Every row comes from one small tree of marks. Brackets hold a mark, then the marks that hang from it, in alphabetical order. Every link used is in the known rows. Which tree was each row made from?
Known rows:
{J {K C {H W}}}: [ -4 -35   6  13  11  -2  -1  27 -19  17 -42 -18   5  -2  13 -10 -26  13
 -18  25  23 -15   4  -7  12   9  -3  20  30 -14  -1  19 -22   2   4  36
  24  57  -2 -15   1 -18  -1   5  14 -19  20  -5 -19 -25 -14   5 -22]
{W {H K} M}: [ 15 -38   1  14  -4  -7  15  30 -33  13 -41  -8   3  -6  25  22  -5   7
 -10  23   6 -20 -21   1 -18 -26 -35  28  10   6 -19  18   2  11  -7   9
   6  29  25  57   6  -2  -1  32  22 -17   3 -13 -24 -22 -26  37   3]
{K C {H W} J}: [ 11 -33  10   4  32  -5   5  37 -14  13 -31 -17  -4  -5   6 -32 -36  -1
 -23  40  25  -8   0 -20   8   2 -27   9  43 -25 -20  21 -15 -10   9  36
  -1  13   3  -7 -10 -15  -4  19  25 -18   8   1   1 -39 -11  -3 -28]
{A {V C} {Y B {J K}}}: [  6  -8   7  31 -37  -8 -21   4  -9  35 -17  -2  48   2  23   6 -29  15
  -4  21  16  36   5   1   9 -10  -1  39  10  28   9   4   7   4   6 -34
  20  11  13   9 -10 -12  -4   8 -12 -17  21   7 -27  -1 -24  66 -10]
{Y A C}: [ -1 -36   9  31 -10  -8 -10 -36  -2  16 -11   1   7  -9  -5  37 -33   3
   3  22  27 -18  -4  -4 -10 -59 -64  25   4  -9   3   8  35  13 -22  10
  18   5  18  17 -21 -13   8  31  10  -5 -30   9  -3 -14 -22  37  -1]
{V C}: [ -1 -36  17  19  -7   1 -27  25 -22  15 -20  -9  -9  -9  11  14 -18  26
 -16  16  27  -5  -8  -7  -1 -11 -32  43  12 -14  -2  14 -18  10  15 -18
  22   5  21   6   3  15  17  29  17 -12  -8  19   2  -6 -17  37 -17]
{M {W {H {K C J}}}}: [-18 -36   2  11   6   1  -3  34 -18  17 -61 -13 -21 -12  19   0 -31   5
 -43  38  15  -9 -10  -1 -12 -14 -29  27   7  -2  -8   7   9   1 -10  19
  -2  10  12  15  -3  -3   3  60  27 -16   8   4 -18 -17 -24  17   6]
{Q C}: [  2 -43   9  21  -8   0  35  16 -19  11 -22  -3 -14  -6   7  49 -18  32
 -13  16  32 -19  -8 -17  -8 -22 -26  41  11 -16   5  14 -19   2 -27  23
  25  12   8  11 -15 -25  20  31   0 -19 -11   5  36 -21 -19  39 -11]
{H {K C J} {W M}}: [ 48 -34   3   5  42   0  17  11 -17   8 -50 -16 -29 -13  23  -3 -18  -1
 -13  30   3  -5 -18  -1  -4  -5 -33  20  25 -12 -23  22  21   0   9   2
  -9  18   9  25   7   9 -16  14  37 -10  -2 -16 -22 -33 -15  11 -15]
{K H J}: [  6 -36   5  13  10  -6  16  37 -11  16 -24  -8  15  -6  -2 -12 -32  11
 -24  35  25 -14  -1 -13  -6 -36 -28  19  38 -18  -9  20 -27  -1   1  21
   1  16  11   1 -20 -24  10  26  22 -20  17   4   3 -23 -14  17 -26]
{Y A B C {J K}}: [ -2 -21  13  56 -52 -21  -5 -70   6  28  -2  12  10 -10  -9  34 -57 -15
  21  14  23 -28   6   5   0 -68 -31  30  10   0  10  -6  75   6 -16  -4
  26   1   0  22 -25 -24 -13  21   5  -6  -9  -6 -41 -18 -28  32  16]
{W H M}: [  7 -46   7  19  -8 -10  10  34 -28  15 -36  -7   7   1  24  22 -16  19
  -9  24  16 -22 -20  -4  -9 -24 -36  32  12   3 -17  19 -11   6  -8  38
   8  33  31  56   2 -27   9  33  13 -20   2  -5 -15 -24 -23  39   5]
{K {H {W M}} J}: [ 31 -33   4  11  37  -6  29  36 -16  11 -44 -16  19  -3   7 -12 -27   7
 -20  36  15 -18 -10  -9  -1 -40 -32  17  36 -16 -17  21  -2  -3   8  32
  -4  20   8  18  -8 -19  -1  12  29 -18  10  -5  -4 -33 -14  17 -14]
{Y B C {J K}}: [  2 -24  18  53 -38 -18   0 -25  -7  26 -15  11   5 -13  -1  30 -49  -5
  12  15  24 -23   6   4   6 -61 -18  35  12   2   6  -8  54   3 -18   2
  27  10  -1  16 -16 -26  -9  24   9 -10  11  -3 -46 -19 -27  34   7]
{A {V C} {Y J}}: [ 10 -15  -3  21 -27  -2 -24  22  -9  29 -28  -9  46  -1  24  10 -15  18
 -10  26  23  43  -3  -3   6  -2 -29  24   8  22   5  10   1   6   1 -30
  29   6  30  12 -14  -4   5  17  -9 -14   7  17  -3  -1 -16  70 -23]
{H {K C J} W}: [ 14 -31   7   1  41   4  10  11 -13   8 -37 -13 -38 -17  17   2 -24  -2
 -21  25  13   3  -6  -4  -7  -3 -25  19  29 -13 -13  15  18   0   7   6
  -2   6   5   1   3  21 -14  20  36 -10   3  -7 -15 -24 -14  10 -21]
{M W}: [-11 -41   5  21   3   1 -15  30 -17  19 -65  -2   3 -13  13  25 -26  21
 -41  28  21  -7  -6   4  -3 -23 -33  48   1  -8   8   6   3  11 -19  27
  23   3  16   1   2 -20  17  47  16 -16   1  19  -1  -6 -27  37   3]
{J K}: [ -9 -36   3  22  -8  -2   6  13 -12  18 -35  -7 -12  -1  14  25 -25  26
 -16   9  27 -15   4   7  -3 -20  -3  39  20  -4  11  16 -30  12 -12  30
  23  54   6  -2  -4 -26  14  17  12 -18  22   0 -21  -8 -22  28 -17]
{V A C}: [ -4 -34  18  20  -7   3  -7  53 -22  -3  -3 -13 -10 -13  13  -5 -16  28
 -15  18  26  -7  -7 -10   4 -11 -32  45   8 -18  -8  10 -15   9  35 -46
  20  15  22   5   3  50  18  23  16  -8  -1  21  11  -5 -16  35 -16]
{Y C}: [  1 -39  13  29   6  -5  -6   8 -14  15 -24   0  -1 -14   2  34 -24  10
  -6  24  25 -16  -6 -10  -3 -53 -49  30   7 -10   2   8  13  10 -17  17
  21  15  18   9 -15 -13  12  35  15 -12 -13  14  -8 -16 -19  37  -8]
{J {K C H}}: [ -4 -32   7  16 -10  -5  -7  28 -13  19 -33 -14   7  -3  10 -12 -25  16
 -20  24  27 -15   5  -9   7  11  -4  25  29 -14   0  20 -40   0  -5  25
  26  63   3 -12  -2 -29   8  13  11 -20  21  -5 -19 -23 -13   8 -25]
{V A}: [ -6 -37  11  17  -3   0  16  52 -19  -2  -9  -5  -6 -10  10  14 -21  22
 -16  17  26  -7  -3  -4  -1 -16 -31  42  10 -12  -2  12 -12  11  13  -2
  22  18  20   7  -4  16  18  23  12  -9   9  16  11  -6 -23  39 -13]
{M {W {H {K C}}}}: [-23 -38   3  13   0   0 -12  35 -26  18 -59 -12  -9 -12  20   9 -23   6
 -42  35  15 -10  -9   1 -10  -5 -30  31   0   1  -5   5  11   7 -14  17
  12  10  13  14   3  -1   3  55  22 -18   2   7 -17 -14 -24  23   8]
{Y A B C {J {K H}}}: [  3 -17  14  55 -53 -24  -3 -59   7  28  -2  11  34 -11 -13  18 -56 -20
  21  22  23 -30   6   4  -2 -71 -31  19  16  -1   7  -6  71   7 -14  -6
  26   6  -1  19 -25 -21 -13  19   5  -9  -3  -9 -38 -21 -28  25  14]
{A {Y J}}: [  3 -35   3  21 -30  -5  -3  27 -13  19 -28   0   6  -1   7  24 -21  16
 -16  13  22  18  -1   1   0  -7 -29  22  15  22   5   5   8  10 -13   5
  33  12  22  14 -12 -29  10  24   7 -15  12  13   3  -7 -18  54 -19]

Write each row's tree:
[  8 -18  -6  38 -37 -16 -14 -52  15  30 -15   6  47  -8   2  43 -37  -7
  15  28  28  -2  -3  -4  -5 -60 -66  16   4  -3  11   2  61   9 -23   2
  33  -5  24  22 -30 -17  -3  28  -6   0 -21   6 -18 -13 -17  49  -1] | {Y {A V} C J}
[ 12 -28  17  39 -28 -15  -8   3 -14  23 -14  10  18 -10  -1  24 -33   2
   3  19  19  12  -2  -3   5 -43 -31  29   9  24   1  -5  49   9 -17 -10
  21 -11  13  21 -18 -31  -4  24   5 -16   2  12 -15 -12 -25  57   0] | {A {Y B C J}}
[  1 -33  19  21 -10  -2  17  49 -28   2   3   0   7  -7   7   5 -22  18
 -12  17  18  15  -1  -1   4 -15 -20  44  11  12  -5   6   1  12  13 -21
   9   2  15  13  -9   4  12  15   5 -18  15  16   9  -2 -31  58  -5] | {V {A {Y B}}}
[ 14 -36  13   9   3  -7  -1  37 -10  16 -23 -13   0  -6  -1 -34 -35   5
 -22  41  26  -6   0 -25  -1   6 -29  10  43 -27 -17  23 -36  -9   3  20
   4  24   8  -2 -17 -32   9  25  22 -20   9   5   1 -35  -9   1 -31] | {K C H J}
[ 21 -32   6  15  12  -4   4  26 -20  15 -49 -17  10   1  18 -13 -24  14
 -15  27  19 -21  -1  -3  14   6  -5  25  26 -14  -6  21 -19   0   1  32
  23  65   3   2   4 -26  -2   2  14 -19  15 -11 -24 -30 -14   7 -14] | {J {K C {H {W M}}}}
[ 37 -35   1   9  37   0  14  13 -28   7 -55  -9   0 -13  23  31  -3   4
 -15  19   2  -8 -19  14 -11 -25 -33  33  11   2  -8  14  33  12   5   0
  11  12  16  28  18  17 -12   9  30 -10  -1 -10 -16 -18 -28  37  -5] | {H K {W M}}
[ 16 -32   6   6   4   1   1  15  -9  12 -30  -9 -33 -14  11  -2 -22   1
 -20  26  15   2  -8  -5 -16   0 -28  19  32 -16 -11  18 -10   1  -3 -14
   2  10   9   7  -6   3  -1  34  32 -15   8  -2 -12 -21 -14  12 -24] | {H {K C J}}
[  8 -32   0   4  45   2  26  13 -16   9 -41  -6 -28 -16  14  18 -20   1
 -23  21  12  -4  -5   6 -14 -35 -26  25  28  -3  -5  13  28   5   9   5
  -6  -1   5   5   0  25 -12  20  37  -9   9  -6 -14 -14 -21  21 -17] | {H {K J} W}
[  4 -18  10  19  -5  -6  -7  15 -20  31 -13   5  56   1  20  24 -20  13
 -12  27  15  46   5  -3  -5 -14 -17  42   9  29   3  13  -4   9 -14   1
   7  -7  18  14  -9 -34   1  16 -14 -25  16  12  -5  -3 -31  78  -9] | {A V {Y B}}
[-25 -36   2  15   7   1   8  32 -21  18 -63 -11 -15 -12  17  11 -28   7
 -44  35  15 -13  -9   4 -17 -34 -30  31   6   4  -2   4   9   5 -11  21
  -5   8  13  17  -5   0   3  60  27 -17  11   7 -18 -12 -28  24  10] | {M {W {H {K J}}}}
[  1 -27  20  40 -50 -13 -13 -11  -7  25 -14   5  -4  -9   6  13 -48   0
   2  13  24 -11   5  -1   9   1   2  40  24  -5   0   1  22   2  -9   9
  31  12   3   9   0 -31  -7  21   6 -15  21  -5 -36 -22 -24  24   1] | {Y B {J {K C}}}
[  1 -22  -2  28  -6  -9 -15 -41   4  26 -12   1  42  -7   6  41 -29   3
   4  30  26   1  -1 -10 -10 -59 -65  24   3  -5   8  12  32  10 -24   8
  14   5  22  17 -25 -14   6  30  -7  -6 -26   8  -7 -11 -21  50  -4] | {Y {A V} C}
[  0 -17  18  30 -27 -11 -28 -41  -8  29  10   4  43  -7   8  24 -34   3
   4  22  21  14   3  -6  -9 -23 -33  49   8  -3  -1  12  23   8   3 -20
   6 -27  16  19  -6   0   1  19  -6 -12 -15  11  -7  -5 -34  56   5] | {Y {A {V C}} B}
[  3 -21  21  34 -37  -3  -2  41 -21   4   2  -6  -2  -7  11 -16 -28  20
  -4  13  19   7  -1  -3  15 -10  -7  40  10  12  -4   0  10   6  36 -66
  23  15  13  11  -5  36   6  12   8  -9  17  13 -10  -5 -20  46  -7] | {V {A {Y B {J K}}} C}
[-17 -36   6   3  -1  -5   8  27 -18  13 -25 -13 -31  -8  16  -1 -24   0
 -18  28  20  -7  -7 -10 -18  -4 -27  12  26  -3 -18  13 -10   0   0  15
  -3  17  14  24  -8   4  -5  43  26 -15  11  -5 -19 -24 -19  15 -12] | {W {H {K C J}}}
[  7 -24  26  31 -33  -5  -7  45 -24   3   8  -6   3 -11   8 -13 -26  19
  -5  16  18  13  -6  -3  13  -8 -20  42  10   7  -8   0  18   7  37 -67
  23  -6  20  15  -5  37   8  14   8 -10   7  19   4  -3 -23  51  -6] | {V {A {Y B J}} C}
[  5 -18   5  12  -2   2 -25  32 -18  27 -26 -11  43   2  26  12  -9  25
 -19  27  22  45   0  -8   1  -2 -30  31   6  23   3  18 -24   8   2 -24
  14  15  27   7  -9  -2  13  16  -9 -18   3  22   2  -1 -18  71 -26] | {A {V C} Y}
[  2 -26  14  38 -27  -9  20  29 -19   7  -1   2   4  -7   4   4 -34   8
   0  17  20  -1   2   2  12 -39 -17  31  10  17   0  -3  30   9   5 -29
  20  22   9  15 -18   0   3  14   5 -11  19   6 -17  -8 -24  48  -3] | {V {A {Y B C {J K}}}}
[ -6 -25  -7  28 -38 -12   7 -30   4  22 -27  -3  20   1   1  17 -40  -1
  -2  15  24 -24   6   8   2 -29 -24  13  21  -3  11   7  35   9  -3  21
  37  27   8   7 -12 -12  -4   6  11  -5   8  -6 -20 -16 -19  20 -10] | {Y A {J {K {H W}}}}
[ 39 -33   8   6  32  -6  11  35 -14  10 -39 -19   5  -3  10 -34 -33   2
 -15  42  18 -12 -11 -21   9   0 -31  11  41 -27 -26  26 -10 -10   8  31
  -4  27   8  15  -7 -25  -7  12  27 -18   4  -6  -4 -44  -9  -3 -23] | {K C {H {W M}} J}
[  1 -25  10  30 -21 -11   6  14 -19  25 -24   3  28   1   6   8 -35   5
 -10  16  16   9   6   5   9 -18   1  26  20  29   7   1  26   7   1   6
  22  11   4   8  -9 -29  -9   3   5 -21  28   1 -21 -12 -28  44  -7] | {A {Y B {J {K {H W}}}}}
[  5 -38  11   8  20  -3 -12  41 -23  14 -32 -14  20  -8   9 -11 -23   5
 -20  35  21  -6  -2 -19   7  18 -27  18  26 -18 -15  18  -6   1   5  33
  27  13   9  -8   6  -9  -1  10  15 -19   0   6   5 -30 -14   9 -22] | {K C {H W}}
[  5 -27  13  23 -30   1  -6  56 -21   1  -6 -11  -2  -8  10 -12 -18  25
 -10  16  22   9  -8  -5  10  -5 -29  30   7   6  -4   4   4   7  36 -59
  28  13  28  11  -8  41  16  16  11  -7   6  21   9  -2 -15  49 -19] | {V {A {Y J}} C}
[  3 -23  18  39 -50 -17  -8   0 -11  26 -13   3  19  -8   1  -2 -45  -3
   0  19  22 -15   7  -5   9   2   1  34  29  -5  -1   2  16   2  -3   8
  34  13   0   4  -4 -35  -8  13   8 -19  26  -5 -32 -23 -22  17  -2] | {Y B {J {K C H}}}
